In the rows, zero is written as 100.
Known rows, with every step that occurs:
pefiv/posis/bimo/pekugad/ramo/peloram: 101 104 104 103 110 103  96  50  79 105  85  80  87  91  90 104 100 102 110 102 103  86 105  77  70  96 134  88 103 112  97  90  79 103 107 101 112 101  97  97  94  98  86  84
notog/tova:  95 100  98 104  92  90 107 107 131 101 101 101 108  82  92 101 106  92  91  97  98 111 101 115 127 105 106 110  99  95 107 104  99  98 105 104  88 105 103 105  95  93 109 105
salup/bimo/pekugad/tova/dadi:  94  92 109 102  98 101 102 105 118  93  87 107 101 133 129  88  96  98  90 105  99  84 110  80 115 101 100 101 108 111 100 114  78  98 103 104 114  97  98 115 105  92  91  88
peloram/ramo/pekugad/tova/posis/bimo/salup:  91 109  97 107 110 108  89  77  60 105  89  92  91 121 117  97 101  91  94 112 101  94 104  87  78  93 134  91 102 117  94 109  79  91 120 108 102 103 103 113 108 117  95 115
ravu/ziror:  93  98  85  95 101 110  90 108  89 100 116  78  97 107  96  95  97 109 104  97  98 102  97 128 104  99 104 101  96 112  95  99 126  88 108 104  96  97 108  93  99  96 106 104
ferik/tova/posis/bimo: 102 108 107 100  98 104  99  88 103  95 105 100  95  91 106 100 108 109 108  94 105  95 100  90 105  97  91  82  98  94  91 106  86 101  95 101 107 102 102 104  90 106 102 110
posis/bimo/pekugad:  92 106 107 104 102 110 108  84  81  88  96  82  98 114 113  94 101 103 113 101 109  91 105 106 112  96  93 100 106 112  96 102  78  94 109 111  97  86 104 118 107 106  94  85
posis/tova/pekugad/ramo:  95  95 105  99 107  93 106  88 100 103  97  94  99  78 114  98 107 101  84 103 102 105  96 109  96 100 105  94 109 117 106  97 107 101  91  94 109 105  98  86  77  97  88 105
dadi/tova:  89  98 102  96 103 105 103 138 101  89 103 105 106  96  83 105 102 105  98  97 101  98  88  96 112 105  73 100  98  90 109  99 115 108 100 108  99  98  94 101 113 104 102  93
pekugad/tova/vebab:  97  96  97 102  99 107  88 117 116 113  98  99  97  85  98  89  98  87  89 104  97  98 105  98 118 100  96  95  99  82 107  94 112 111 105 106  89 103 100  86 115  89 103  98
dadi/tova/posis/bimo/salup:  94 108  99 106 107 108  91  96  66  99  99  88  97 117 108 107 101  90 110 108 104 101  89  86  87 100 107  87 103 122  95 102  94  94 115 111 103 106 100 109 113 123  99 104
bimo/fubi/posis/tova/ferik:  98 107 108  93 104  86 106 111  57  95 108 114 109 105  94 106  97 114 108 111 101 104  95 104  79  99  95 110 108 113  91  93 109 103  96  93  93  95  97 115  86  98 106 102
ramo/pekugad/tova/ravu: 103  83 105  95  93 114  81 118 111 108 103  98  96 108 114  90  98 110  95  98  96  85 115 104 122 103  88  99  97  65 100 108  98 105 105  92 100 100 107 101 109  93  95 108
salup/bimo: 106 102  84 106  99  93 103  77 109  91 104  98 106 124  93 106  98  80  89  99 100  85 108  90  95 100  96  95  93 107 103 107  91  88 101 105 103  96 101 107 111 102  94  97
dadi/tova/ferik:  94 101 102  95 109 103 101 138  79  91 110 100 108  99  90 112  98 106 108 105  98  96  87 100  95 106  69 103 100  85  98  87 106 113 105  98  97  98  95 105 113  96 106  84
bimo/salup:  96 100  85 108 106 106 102  92  62 106  95  80 103 113 103  96  94  90 113 105 100 108  90  99  99 100 112 101  99 126  99 105 109  88 118 109  84  98 102 105 123 110  98 100
bimo/posis/tova:  89  97 113  96 107  89 104 110  83  94  86  96 108 118 102 103 105 106 111 100 104 101 101 102  95  95 112 107  98 118 103 104 118 104  92 103  99 103  95 110  87 104  91 101
pefiv/posis/tova:  94 101 105  98 110  84 100  95 102 114  95 103 106  90  87 104 107 108 107 105  97  98  99 106 111  97 108  92  98 125 105 107  96 104  99 102  99 100  94 102  89 107  87 106
ravu/tova/pekugad/ramo: 103  96 100 103 104  98  98 101 125  98  94  95  95  77 113 101 102 100  81  98 101 110  97 110 104 105  99  96 108 107 104  91 105  98  85 101 103 106  97  80  80  97  88 100
peloram/ramo/pekugad/tova/posis/pefiv:  97 100 104 104 104 113  87  95  74  92  97 122 100 126 118  89  92 100  68  99  93  88 113 109  73  94 125 108  96  99  99 107  91 105  98  84 114 101  99 102  91 110 101 127
ramo/pekugad:  97  96  92  94  93 113 107 109  94 105  97 107  97  95  96  94  92  97 100 100  97  93 111 100 107 100  92 101  94  76  98 104  94 101 111  97  94  83 110 106 115 106 105 106
bimo/pekugad/ramo:  94  98 101 106 111 109 105  78  87  98  86  80 102  83 117  92 102 107  91  94 108 101 104 108  99 101 111 104 110 113 103  97  98  98 101 107  96 100  98 100 102  94  91  90
peloram/ramo/pekugad/tova/ferik:  91 100 101  97 111 104  99 108  73  99  95 105 100 104 102  96  97 107  90 110  95  86 109 101  88  98 105 109 100  80  96  98  87 108 111  94  95  96 101 108 108  88 101  98
vebab/folan: 103  99  85 109  98  93 111  60 118 100  98  90 102  76  89  95  94  91  99  97 101 104  92 112  82  99  92 104  91 111 101 109 106  81 107  89  86 101 102  93 116  98 108  94
bimo/pekugad:  93  97 101 104 100 114 108  93  87  93  92  87 101 113 109  92  95 105 113  97 104  99 101 113 124 100  97 111 105 110 101 102  92  98 107 108  91  90 102 112 113 102  97  86
ziror/ravu/tova/dadi: 107  94 102  91  95  94 102 137 131 107 101 115 101  98 109 111  98 106 107  98  99 106  98  86 114 105  88 101 100  90  94 111  88 103  95 103 107  95  98  99 103  92 106  93
ziror/ravu/tova/posis: 110  96  95  96  95 105  86 115 134 106 103 115  98  93  95 116  98 103 102  91 100 106 101 104 116 106 101 103  96  83  94 104  92 108  87 105 106 111  99  90 102 106 111 112
fubi/bimo/pekugad: 104 102 102 104 103 106 108  90  78  89  90  86 104 131 105  92 101 117 108  95 104  92  98 106 127  96  98 109 111 100 103  98  82  93 109 105 104  88 106 124 123 105  92  81
fubi/posis/pefiv: 103 106  96 109  99 101 101 111  65  87 111 124 108 126 102  97  88 100  78  92 100 104 101 115  64  99  96 110  94 119  94 102  97  87  94  85 100  85  98 104  89 113 102 110
ziror/ravu/tova/notog: 113  95  92  95  96 103  99 113 135 124 116 117  99  87  87 107 105 110 127  91  95 105 101  96 111 105  83 107  95 104 100  99  91 108  96 104  99 107  97  96 117  94 109 102
bimo/fubi/posis:  99 107  93  98  89  96 103 103  76  89 110 118 101 127  83 100  93 104 103  98 102 116 102 107  83 104 101 104 105 103  95 100 119  84  91 102  85  93  98 103  92 110 109 104
ferik/tova/notog: 109  94 100  98  96 110 110 100 118 120 112 111  99  85  97  89 108 121 131  87  93 103  93  94 122 101  82 101  96 113 101 101  99 109  98  98  95 108  97 103 111  88 104 106
posis/bimo:  97 111  94 102 102  97 105  90  84  93 109  91  99  92  97 101 104  97 106 103 105  91 103  96  94  98  84  85  96  99  97 104  91  91 107 105  98  87 104 103 103 104  98  97
ferik/tova: 100  98 106  99 101 101 114 106 111  95  96  95 107  85  96  87 105 122 106  89 103 104  89  94 132  98  90 102  96  94 101 107 110 102  92 106  88  99 100 107  97  87 100 103
ziror/ravu/tova: 107  98  98  96 100  93 101 124 133 102 100 105 106  90  83 110 101 106 101  94 104 106  98 101 116 103  94 110  95  84  99 105  98 100  90 114  93  98 101  98 106  94 107  98
ravu/tova: 105 101  96 101  99  96  97 123 129  91  91 108 104  79  93 102  97 109  97  95  99 105  97 101 123 104  85 107  97 101 102 101 107 100  89 113  90  97  97  99  99  99  99 103
ferik/tova/pekugad/ramo/peloram: 106  94 103  99 100 102 105  72  96 100  91  90  87  84  92  96 100 107 103  97  98  95  91  76  85  97 123  95 100  93 100  90 103 107  95  92 112 107  99  85  84  87  92  96
ziror/ravu: 101  95  89  95 101  99 109 102  97 113 116  93 104 108  81 107 101  96 111  96 106 101 100 104  97 101 100 103  92  76  98 110  95  98 105 103  94  94 105  93 119  93 112  92
notog/tova/vebab/folan: 105  99  93 111  92  91 103  72 154 116  97  91 100  59  92  98  98  75  87 100  98 115  93 116  99  99 107 105  96  99 104  99 102  91 110  88  83 109 104  92 111  90 117  94
vebab/tova: 109 102  97 102  98  96 120 104 108 100  98 104 113  78  95  99 103 104  95  94 108 112  99 112 121  96  79 114  97  91 109 107 114  96  98 106  91  97 104  99 106  92 104 103
ramo/pekugad/tova:  89  93 101  98  98 107 101 110 111  97  87 110 100 100 100  78  96 102  83 104  98  84 118  91 111  99  99 103  96  76 103 108  99 102 106 104  97  94 106 104 110  96  99 108
posis/bimo/pekugad/tova/vebab:  94 101 109 104 102 111  91 107 111 106  91  90  95  96 112  84 100  89  93 107 103  93 108  96 119  96 100  94 106  91 103  94  93 108 108 110  95  98 102 100 111  93  98  88

Rows:
 85  98 100 100 106 104  99 101  93  99  85 111  97 101  99  86 101 108  74 103  97  85 115  96 103  95 119 107  98  80 106 111  90 102 108 103  97  95 102 105 106  94  96 113 -> peloram/ramo/pekugad/tova
104 102 100 101 105  97  98 106  75  86  91  83 103 158  96 108 102 106 115  92 104 100 103 102  93  98 109 103  99  84 101  93 107  88  99 101 103 102 101 111 113 109  88  80 -> fubi/bimo/posis
 96 113  92 111 106  98 100  89  54 100 101  91  99 120 104 103  98  91 104 107 107 107  94  94  73  99 106  92 101 132  90 105  88  77 116 107  90  92 103 111 109 120  96 101 -> fubi/posis/bimo/salup
 95 112 108  89  91 103  96  91  84  82 110  99  97 127  93  99 102  98 115 107 102  98 102  86  89 100 100  87 108  91  99  97 123 100  93 109 103 105  98 106  94 113 108 105 -> dadi/tova/posis/bimo/fubi
 94 102 105 100 102  84 107 117  83  99  99 126 108  86  92 104 103 116  90  98 104 104  96 106  94  98  93 106 101 123  99 108 102  98  93  96  99  92  96 108  83 107  99 117 -> fubi/posis/tova
103  97  89 101 105 101 100  70  74 102  91  90  93  71  81 102  97 103 102  98 100  89  98  77  68  98 122  96  96  95 103  91 107 107 104  96 107 101  97  85 102  89  97  97 -> pekugad/ramo/peloram
 97 113  95 103 106  93  96  79  99 107 109  88  95 104  89 109 106  93 113 104 101  92 107 100  94 100  94  74  95 107  96 103  77  90 108 105  99  93 100  98  99 113  87  90 -> pefiv/posis/bimo
116  98  92 100  94 106 113  96 114 124 114 117 104  77  98  99 107 108 122  92  98 110 102 106 114 100  73 111  96 110 107 100 104 105 102  98  97 106  99  97 117  92 106 106 -> vebab/tova/notog
106 102  97  99 106  96  97 126  98  92 100 101 106  84  97 108  95 109 107 103  97 102  95 106 105 105  76 109 100  96  93  88 101 106  96 103  90  96  98 104 103  92 103  91 -> ravu/tova/ferik
110 102 101 105  98 108  86 109  96  87 100 120 106 110 114  99  89 101  84  93  94 101 101 111  87 100 102 108  95 110  96  99 101 105  86  91 109 101  97  99  87 114 103 120 -> ravu/tova/posis/pefiv
 99 102  99 100 100  92 104 110 101 101 108  96 109  86  96 108 101  96 102 105  96 106  97 115 108 106  94 112 101  92  97  92  93 106 109  95  89 103 103 108 100  87 111  92 -> notog/tova/ferik
 94  99 112 100 107  84 104  94  93  89  87  97 109 139 103 107 105  95 100 102 105  91 106  93  88  93 116 105  97 123 104 106 108  97  90 104 107 105  95 118  87 106  85  99 -> salup/bimo/posis/tova
111 100 103 101  98 106  88 109 102  94 106 118 106 118 108 104  92 100  86  93  97 100 101 109  82  99 108 110  94  99  94 103  94 105  84  92 112 102  98  97  90 111 108 116 -> ziror/ravu/tova/posis/pefiv
 97  95 101 101  85  97 106 108 139 100 108 100  96 108 104 100 102  82  95 103  93 115  96 125 133 106 100 105 102  98 104  97  95  96 100  94  99 105 106  93  84 102 102  99 -> notog/tova/pekugad
113 103 102 105  98 109 100  96  85  93 105 118 111 108 116  97  93  98  82  93 100 104 102 116  87  96 100 113  95 105 100 103 105 102  91  87 110 102 100  98  91 110 106 121 -> vebab/tova/posis/pefiv
 94 100 111  95 112  91 103 114  61  95  97  94 109 115 104 110 101 105 118 107 101  99  97 105  82  98 100 110 101 109  94  91 109 109  99  94  97 102  96 112  94  96  97  89 -> bimo/posis/tova/ferik
 97  96 102  97  89  92 106 123 130 107 101 112 103  92 117 104 102  95  98 100  94 111 101  98 122 107  98 101 103  99 101 110  89 101 107  95 102 100 100 106  95  91 108  99 -> notog/tova/dadi
 94  95 104  99 107 104 101 111 110  97 101  93  97  88 106 103 105  98  81 100 102 105  91 106  96 106  92  91 108  99 107  90 110 103  92  98 109 108  95  82  89 100  91  93 -> dadi/tova/pekugad/ramo
 98  96 102 104  99  95 104  89 129 104  99  91  97  78 113 100 107  88  76  99  99 114 100 116 105 106 114  99 109 103 107  93 100  96  95  95 103 111 101  84  77  94  94 100 -> notog/tova/pekugad/ramo
102 102 103 108 104 101  97  88  74  77  99  94 109 175 113 101  91  79  87  96 100  91 110 101  57  94 119 109  90 118  99  99 103  88  91  93 109  98  97 112  91 112  89  94 -> salup/bimo/posis/pefiv
105 114 106  92  88  99 105  72  87  88 108  98 100 117  99  96 103  98 112 106 105 105 106  94  96  96 105  95 108  92  99 101 122  93  92 108  99 104 103 104  90 107 109 109 -> vebab/tova/posis/bimo/fubi
105  96 101  96  94  96  99 138 126  98  94 118 100  90 116 105  95 110 104  98  95 106  97  89 121 106  81  99 102 105  98 107  96 103  95 103 104  93  95  99  99  95 100  97 -> ravu/tova/dadi
100 101 110  93  92  82 106 110  95  96 101 129 104 127 115 104  99 104  94 107  99  99 102  79  86  99 103  98 110 124  96 114  97  94  92  94 114  94  94 117  80 104  99 106 -> salup/bimo/fubi/posis/tova/dadi
 93  97  99 100 102 111  88 115 107 118  91 106  90  88 102  90  98  92  78 106  94  96 112  98 110  95 114  98  99  73 106  97  98 113 112 101  93  97 102  94 115  91 103 106 -> peloram/ramo/pekugad/tova/vebab
100 111 100  91  89 102  97  73  76  87 113  94  95 126  97  96 100  95 119 107 101  99 107  94  89  99 107  87 107  94  97 100 119  94  96 107  98 101 102 102  94 110 109 107 -> tova/posis/bimo/fubi
110  96  97 100  99 100 107  72  93 103  92  94  90  79  91 102  99  98  97 100 100  99  96  85  79  96 117 101 100  93 104  89 106 104  98  91 114 106 101  80  88  89  94  96 -> vebab/tova/pekugad/ramo/peloram
104  97  98  97 103  97  98  89 112 136 112 115  99  86  90 104 110 110 131 100  89  99 101 103 109 100  97  94  98 138 105 101  89 112 103  94 104 109  92 100 105 104  94 108 -> pefiv/posis/tova/notog
 96 101 103  95 110  90 106 110  65 101 104 100 110  83  98 104 101 110 111 110  99  95  93 104  94  98  87 107 102 109  96  95 103 112 104  93  96  94  98 109  98  93 101  99 -> posis/tova/ferik
103  96  99 101  96  97 101  73 107 103  93  92  88  80  89 103 100  91  95 101  95  99  97  87  82 101 131  98 101  96 103  88  98 106 101  90 112 109 100  85  83  89  98  98 -> notog/tova/pekugad/ramo/peloram
100  94 101  97 101 104  99  86  90  97  94  94  88  90  85 105  98  98  99 102  97  92  90  77  73 101 115  94 101  93 104  84 107 110  99  92 117 107  96  81  91  95  94  92 -> dadi/tova/pekugad/ramo/peloram
104  97 104  99  98 109 100 120 121 116  98  93  98  74 100  91 102 103 104  94  99 110  91  95 132  98  93  94  98  82 102  94 112 113 100 104  86 101 100  95 108  86 107  97 -> ferik/tova/vebab
108  88 103  99  88  99  86 117 130 111 113  90 103  94 108 106 105 104 102  93  96 107 103 122 134 108  94 105  98  83 103 105  97 102 104  92  93 108 105 101  97  90 102 106 -> notog/tova/ravu
112  98  93 106  97  93  99  84 155 117  97  94  98  65  86 103  95  84  94  98 102 111  91 106  92  98  98 105  93  91  99 100 101  92 100  94  86 105 102  87 117  92 116  89 -> ziror/ravu/tova/vebab/folan
 92  94 105  96  94 107 103 135 112  91 110 104  95 120  96 104  99  93 101 102  96 104  86 108 121 106  74  97 102  92 105  93 107 103  95  97 107 101  99  91  98 110  98  89 -> dadi/tova/pekugad
 99  96 115  96  99  90 105 110  93  92  96  96  97 147 110 102 104 102 109 105  99 102  94 109 108  95 104 102 107 107 102  94 103  95  91  91 116 103 102 104  83 112  84  93 -> fubi/bimo/posis/tova/pekugad
104  95 101 100 105  97 100 101 130 104  99  92  96  86 107 105 104  98  83  97 104 110  98 108  98 105 106  98 106  95 101  94  99  98  86 101 106 106 100  80  83  94  94  96 -> ziror/ravu/tova/pekugad/ramo
102  96  93 110  99  96  98  72 139 111  93  91  98  68  94  86  95  83  85 103 100 100  96 104  91  97  98 100  95  99 104 101 108  93 107  90  86 108 101  86 119  89 108  92 -> pekugad/tova/vebab/folan
109  94 100  97 100  99  98  82 108 105  94  95  87  88  84 108  98  98 100 100  99  95  95  79  75 100 127  98  98  90  99  89  96 106  94  96 115 106 100  81  88  89  97  93 -> ziror/ravu/tova/pekugad/ramo/peloram
108 100  95 101  96 104  87 133 133 111  95 104  97  68  97 104  95  92  98  99  96 111  97 102 127 102  87  98  99  88 103  88 109 112  98 109  87  99  98  89 110  95 105  98 -> ravu/tova/vebab
 95 108 104  97 100 105  91 108  94  91 110 106  96  97  98 112 106  99 101 100 104  91  99  91  95 102  81  82  99  91  96 100  90 104 100 103 114 102  98 101 100 116 103 104 -> dadi/tova/posis/bimo
 95 113 100  93  91  96 107  74  73  84 110  86  99 125  92  91 101  97 120 110 103  98 106  90  90  98 102  90 106  95 100 100 124  90  99 110  90  92 103 108  95 103 105  99 -> posis/bimo/fubi
101 110  93 100  98 104  92  85  89  98 111 101  94  95 104 107 103  96 107 101 103  93 105  99  92 100  89  81  98  94  92 103  85  98 103  99 108  98 103  97 100 113 102 108 -> tova/posis/bimo
 95 107 100 101 100 102  89  87 100  93 104 104  95  98 106  98 105  98  95 103 103  85 112  93  96  99  94  82  99  94  95 105  86  99 101 103 111 103 102  97  98 107  99 111 -> pekugad/tova/posis/bimo
